Each row comes from the steps of one path. Every step used is in the known rows, and no mark comes twice. Write the path behind each row, first mark first.
Known rows
gemen -> gobik -> betov -> gegel: [ 1.276  0.584 -2.865 -1.058 -1.338  0.399 -0.005  1.386  1.403 -0.045
  1.140 -0.076  0.547  1.452  0.101 -1.992  0.848 -0.124  1.397  0.877
 -3.100 -1.450 -4.847]
seko -> betov -> mafa -> gemen -> nuros -> gobik: [-1.130  1.629  3.572  1.929  0.209  1.335 -0.511  1.674 -0.479  0.477
 -1.184 -0.298 -0.963  0.344 -0.103  3.195 -2.869  0.387 -0.352  0.349
 -2.379  0.705  1.286]
betov -> mafa: [ 0.915  1.082  0.025  0.395  0.506 -0.614 -0.287 -1.977 -0.339 -0.420
 -0.907 -0.424 -0.132  0.121 -0.067 -0.811 -1.085  0.052 -1.607 -0.105
 -0.195  0.603  1.347]
gemen -> betov -> mafa -> seko: [ 1.833  0.054  2.471 -0.558 -0.707  0.084  0.477 -0.637 -1.588  0.179
 -0.337  0.489  0.286 -0.030  0.225 -0.370  3.759 -1.305 -0.348  0.243
 -0.561  1.633 -0.608]
nuros -> mafa: [-0.795 -0.289 -0.613 -0.118  1.143  0.179 -0.307 -1.080 -0.281 -0.234
 -0.965 -0.570  0.108 -0.096 -0.187 -0.862 -2.223  0.828 -0.832 -0.435
 -0.351  0.654  1.539]
gobik -> betov: [-0.637 -0.053 -3.471 -0.127  0.691 -1.196 -0.020  0.052  1.752 -0.536
  1.165  0.246  0.252 -0.803 -0.422 -1.819  0.330  0.172 -0.454  0.021
  0.426 -1.726 -1.412]
nuros -> gobik -> betov -> mafa: [-0.366  0.429 -0.893  0.282  0.611  0.106 -0.238  1.057  0.408  0.261
 -1.825 -0.904 -0.277 -0.495 -0.615 -0.615  2.753  0.441  0.787 -0.133
 -0.564 -0.456 -1.690]
mafa -> gemen -> gobik: [-0.215 -0.605  0.871  1.063 -0.057  1.426  0.040  0.286  0.562 -0.043
  1.999  0.623  0.037 -0.180  0.206  0.252 -6.174 -0.304 -1.720  0.145
 -3.417  0.909  2.239]
nuros -> gobik -> betov: [-1.219 -0.261 -3.196  0.455  0.974  0.118  0.016  1.760  1.017 -0.011
 -0.067 -0.249 -0.025 -1.307 -0.477 -1.090  2.121  0.621  0.016 -0.244
  0.077 -1.389 -1.166]
nuros -> mafa -> seko -> gegel: [ 0.749 -0.109  2.036 -2.918 -0.477 -0.085  0.477 -0.707 -1.443 -0.192
 -0.468 -0.218  0.080 -0.971  0.264 -2.487  1.595  0.751 -0.851 -1.023
  1.248  0.611  5.450]
betov -> nuros: [ 0.556 -0.265 -2.850  1.087  0.257 -1.042 -0.039 -1.727 -0.157 -0.353
  0.716 -0.187  0.227 -0.692  0.151  0.607 -0.748 -0.071 -0.564 -0.211
  2.611 -0.277  0.845]
nuros -> gobik: [-0.468 -0.207 -1.967  1.034  1.257  0.915  0.015  0.463 -0.583 -0.223
 -0.466 -0.531  0.038 -1.352 -0.252 -0.710  0.114  0.982 -1.236 -0.391
 -0.121 -0.012  2.145]
nuros -> mafa -> seko -> betov: [-2.032  0.030  1.283 -1.106  0.919 -0.704  0.343 -0.014 -0.245 -0.207
 -0.678  0.487  0.068 -0.227 -0.051 -1.194  3.010  0.475 -0.724  0.048
  3.229 -1.044  1.192]
betov -> nuros -> mafa -> seko -> gegel: [ 1.338 -0.642  1.089 -2.153 -1.144 -0.603  0.442 -1.312 -1.999  0.029
 -0.674 -0.496  0.050 -0.648  0.524 -0.427  2.635  0.228  0.963 -1.025
  3.363  0.725  4.364]
gemen -> betov -> nuros: [ 1.078 -1.007 -1.951  1.464 -0.698  0.165 -0.349 -0.637 -1.254 -0.041
  0.811  0.323  0.286 -0.619  0.108  1.745  0.635 -0.899 -0.346  0.198
  0.692  0.915 -1.326]
seko -> betov -> nuros -> mafa -> gemen: [-2.211 -0.436  1.126  1.236  0.601 -0.479 -0.562 -1.144 -0.185  0.200
 -0.099  0.112 -0.608  0.943  0.046  2.505 -3.685  0.384  0.698  0.026
  3.461  0.535  0.416]
gemen -> nuros -> mafa -> seko -> betov -> gegel: [ 0.422  1.533  2.225 -2.163 -0.605  0.025  0.404  0.689 -0.737  0.138
 -0.837  0.260  0.262  2.079  0.478 -0.006  2.829  0.594  1.139  0.792
 -0.266 -0.672 -2.526]
mafa -> seko -> gegel: [ 1.200  0.721  0.216 -2.603 -0.752 -1.043  0.678 -0.719 -1.060 -0.581
  1.281  0.275  0.218 -2.033  0.514 -2.860  2.076  0.377 -2.579 -0.775
  1.670 -0.347  5.674]
mafa -> seko -> betov: [-1.217  0.594 -0.154 -0.632  0.685 -1.621  0.536  0.021  0.037 -0.605
  0.972  1.075  0.214 -1.074  0.134 -1.539  3.203  0.139 -2.031  0.302
  3.556 -2.044  1.571]
gobik -> betov -> mafa -> gemen -> nuros: [ 0.661  1.002  1.762  0.496 -0.211  0.176 -0.146  0.573  1.674  0.340
  0.593  0.190 -0.457  0.714 -0.002  1.644 -4.180 -0.771  0.604  0.128
 -3.699  0.536 -1.652]

Write each row's path
[ 1.181  0.263  0.978  0.715 -0.372  0.647 -0.497 -0.939 -1.176 -0.072
 -0.771 -0.175  0.063  0.061 -0.146  0.239  0.262 -0.806 -1.145  0.261
 -2.265  1.745 -0.749] | gemen -> betov -> mafa
[ 0.766  0.580 -3.177 -0.936 -0.304  0.060  0.095  1.093  0.469  0.118
 -0.263 -0.654  0.230  1.073 -0.117 -1.843  2.975  0.909  1.961  0.322
 -0.142 -1.296 -5.023] | nuros -> gobik -> betov -> gegel
[-0.788  1.065  3.643  1.387 -0.244  0.667 -0.722  0.582  0.359  0.075
  0.189  0.555 -0.603  0.894 -0.016  1.256 -4.038 -0.447 -1.378  0.634
 -2.187  0.388  1.301] | seko -> betov -> mafa -> gemen -> gobik
[-1.194 -0.697  1.560  0.163  0.996  0.665 -0.101 -1.455  0.206  0.072
  0.038  0.046 -0.300  0.810 -0.029  0.252 -6.378  0.293 -0.138 -0.420
 -0.637  1.799  1.723] | nuros -> mafa -> gemen
[-1.326 -1.450  1.190  0.227  0.010  1.648 -0.229  1.741  1.793  0.459
  0.492  0.130 -0.100  0.798 -0.242  0.515 -4.462 -0.105  1.625  0.070
 -3.774  0.471 -1.190] | nuros -> mafa -> gemen -> gobik -> betov
[-0.384 -0.766  0.807  0.886 -0.200  1.093 -0.067 -0.425 -0.368  0.065
  1.983  0.986  0.001 -0.224  0.192  1.052 -4.643 -0.816 -1.453  0.222
 -2.086  1.887 -0.005] | mafa -> gemen -> betov
[ 0.390 -1.572 -0.358  1.126 -0.453  1.085 -0.543 -0.545 -1.627  0.359
 -0.976 -0.228  0.125  0.299 -0.047  2.359  0.300 -0.496  1.387 -0.030
  0.008  1.864 -1.687] | gemen -> betov -> nuros -> mafa
[-0.073 -1.348 -1.215  1.250 -0.800  0.369  0.121  1.227  1.702  0.402
  2.271  0.367  0.065  0.022  0.121  1.924 -3.177 -0.867  1.574  0.217
 -0.960 -0.478 -2.021] | mafa -> gemen -> gobik -> betov -> nuros
[-0.472  1.056  1.226 -2.612 -0.400 -0.816  0.452 -0.663 -0.796  0.026
 -0.822  0.158  0.245  2.304  0.316 -1.918  3.677  0.576  1.299  0.706
  3.047 -0.742 -2.747] | nuros -> mafa -> seko -> betov -> gegel
[-0.082  0.397 -1.339  1.687  0.704  1.468 -0.108  1.710 -0.619  0.075
 -0.530 -0.429  0.010 -1.543 -0.023  1.215 -0.792  0.977 -1.143 -0.256
 -3.292  0.071  2.111] | gemen -> nuros -> gobik
[ 1.476  1.075  3.000  1.030 -0.028  0.747 -0.072 -0.761 -0.027  0.216
  0.184  0.076 -0.263  0.757  0.255  2.204 -6.235 -0.519 -0.764  0.000
 -3.725  1.932  1.655] | betov -> mafa -> gemen -> nuros
[-0.649 -1.287 -2.582  0.117  0.312 -0.781 -0.260 -0.392  1.008  0.118
 -0.700 -0.611  0.120  0.273 -0.297  0.602  0.948  0.014  2.178 -0.229
  2.126 -0.592 -2.584] | gobik -> betov -> nuros -> mafa
[-0.694  0.182 -0.714 -0.137  0.178 -2.105  0.524 -0.642 -0.481 -0.338
  1.011  0.841  0.185 -0.530  0.320  0.431  4.334 -0.160 -0.537  0.261
  5.815 -1.872  0.526] | mafa -> seko -> betov -> nuros
[ 1.553  0.499  1.410 -0.937  0.200 -1.161  0.703 -1.656 -0.803 -0.164
 -0.508  0.095  0.203 -0.002  0.206 -1.521  2.339 -0.326 -0.924 -0.169
  1.289  0.443  1.416] | betov -> mafa -> seko
[-0.241 -1.576 -1.623  0.679 -0.439  0.589 -0.415  1.475  1.127  0.451
 -0.567 -0.546  0.276  0.298 -0.349  1.231  0.576 -0.226  2.865  0.001
 -1.095 -0.547 -2.386] | gemen -> gobik -> betov -> nuros -> mafa
[-0.120 -1.053 -1.577  0.725  0.531 -0.257 -0.385 -1.746 -0.622 -0.008
 -1.122 -0.762  0.056  0.232 -0.104  0.951 -1.056  0.472  0.986 -0.434
  1.978  0.750  0.578] | betov -> nuros -> mafa
[-0.073  1.994 -1.669 -0.779 -0.253 -1.200 -0.343 -0.856 -0.093 -0.601
  0.640  0.196  0.138  1.463  0.188 -1.738  0.502  0.810 -1.167  0.858
  1.920 -1.636 -2.544] | seko -> betov -> gegel
[ 0.794  0.477  0.081 -1.586  0.075 -1.561  0.786 -0.165  0.955 -0.026
 -0.141  0.217  0.241 -0.089 -0.082 -1.786  4.396 -0.589  0.604  0.013
  1.375 -1.011 -1.551] | gobik -> betov -> mafa -> seko
[-0.724 -0.017  1.154  0.452  0.203  0.688  0.006  0.730  0.812  0.533
 -0.738 -0.514 -0.663  0.339 -0.410  0.553 -1.503 -0.044  1.413 -0.138
 -0.887  0.769 -1.434] | nuros -> gobik -> betov -> mafa -> gemen
[-0.233 -1.725  1.600  1.524 -0.366  1.521 -0.222 -0.141 -0.188  0.581
  0.071 -0.141 -0.245  1.149  0.186  2.777 -5.586 -0.085  1.654 -0.160
 -1.690  2.005  0.895] | betov -> nuros -> mafa -> gemen -> gobik
[ 0.364  0.791 -1.295 -0.234  0.449 -0.980 -0.247 -0.522  1.155 -0.311
 -0.489 -0.451 -0.071  0.154 -0.436 -1.222  0.792 -0.536 -0.052  0.003
 -0.132 -0.797 -1.856] | gobik -> betov -> mafa
[-0.558  0.194 -2.412  0.895  0.421  0.998  0.065  3.189  0.968  0.155
 -0.123 -0.478 -0.024 -1.464 -0.355  0.691  1.243  0.595  0.503 -0.045
 -3.171 -1.262 -1.351] | gemen -> nuros -> gobik -> betov
[ 0.600  0.230 -0.352  0.402 -0.597  0.392 -0.502  1.210  1.420  0.061
 -0.363 -0.364  0.117  0.138 -0.330 -0.587  0.726 -0.778  0.404  0.384
 -3.452 -0.639 -1.562] | gemen -> gobik -> betov -> mafa
[-0.865 -0.948 -0.619  0.558 -0.286  0.975  0.043  1.783  2.186  0.108
  2.356  0.818  0.109  0.082 -0.107  0.038 -4.103 -0.638  0.137  0.337
 -3.238 -0.572 -0.880] | mafa -> gemen -> gobik -> betov
[ 2.268  1.263  2.596 -2.580 -1.197 -0.912  0.420 -1.423 -1.776 -0.392
 -0.394 -0.228 -0.179 -0.880  0.465 -2.443  2.746  0.047 -1.574 -0.696
  1.143  0.594  5.242] | betov -> mafa -> seko -> gegel
[-0.002 -0.581 -3.875  0.573  0.055 -1.609  0.008 -0.398  1.327 -0.215
  1.066 -0.051  0.248 -0.639 -0.125  0.169  1.209 -0.089  0.731 -0.088
  2.511 -1.688 -2.303] | gobik -> betov -> nuros
[-1.041 -1.194  2.383  0.701  0.261  2.043 -0.301  0.379  0.264  0.343
  0.157  0.085 -0.092  0.796  0.076  0.885 -6.656  0.128  0.067 -0.110
 -3.849  1.924  1.932] | nuros -> mafa -> gemen -> gobik
[ 0.816 -2.092  1.255 -0.292 -0.681  0.634  0.491 -0.429 -1.881  0.460
 -0.695  0.204  0.290  0.070  0.279  1.682  3.701 -0.689  2.108 -0.061
  1.653  1.670 -1.429] | gemen -> betov -> nuros -> mafa -> seko
[-0.824  1.709  0.715  0.603  0.580 -0.968 -0.731 -1.153 -0.262 -0.505
 -0.989 -0.056 -0.351  0.046 -0.255 -0.469  0.516  0.198 -2.049  0.406
  1.516 -0.767  0.967] | seko -> betov -> mafa
[-1.135 -0.223 -0.726  0.621  0.469 -0.781  0.599  1.003 -1.131  0.170
 -0.335  0.302 -0.083 -1.093  0.184  1.153  6.148  0.616  0.467  0.032
  5.585 -1.603  0.749] | mafa -> seko -> betov -> nuros -> gobik
[ 1.486  1.120  1.351 -2.985 -1.386 -1.399  0.556  0.032 -0.023 -0.211
 -0.077 -0.123 -0.039 -0.935  0.066 -3.038  4.675 -0.366 -0.151 -0.572
  1.287 -0.722  1.979] | gobik -> betov -> mafa -> seko -> gegel
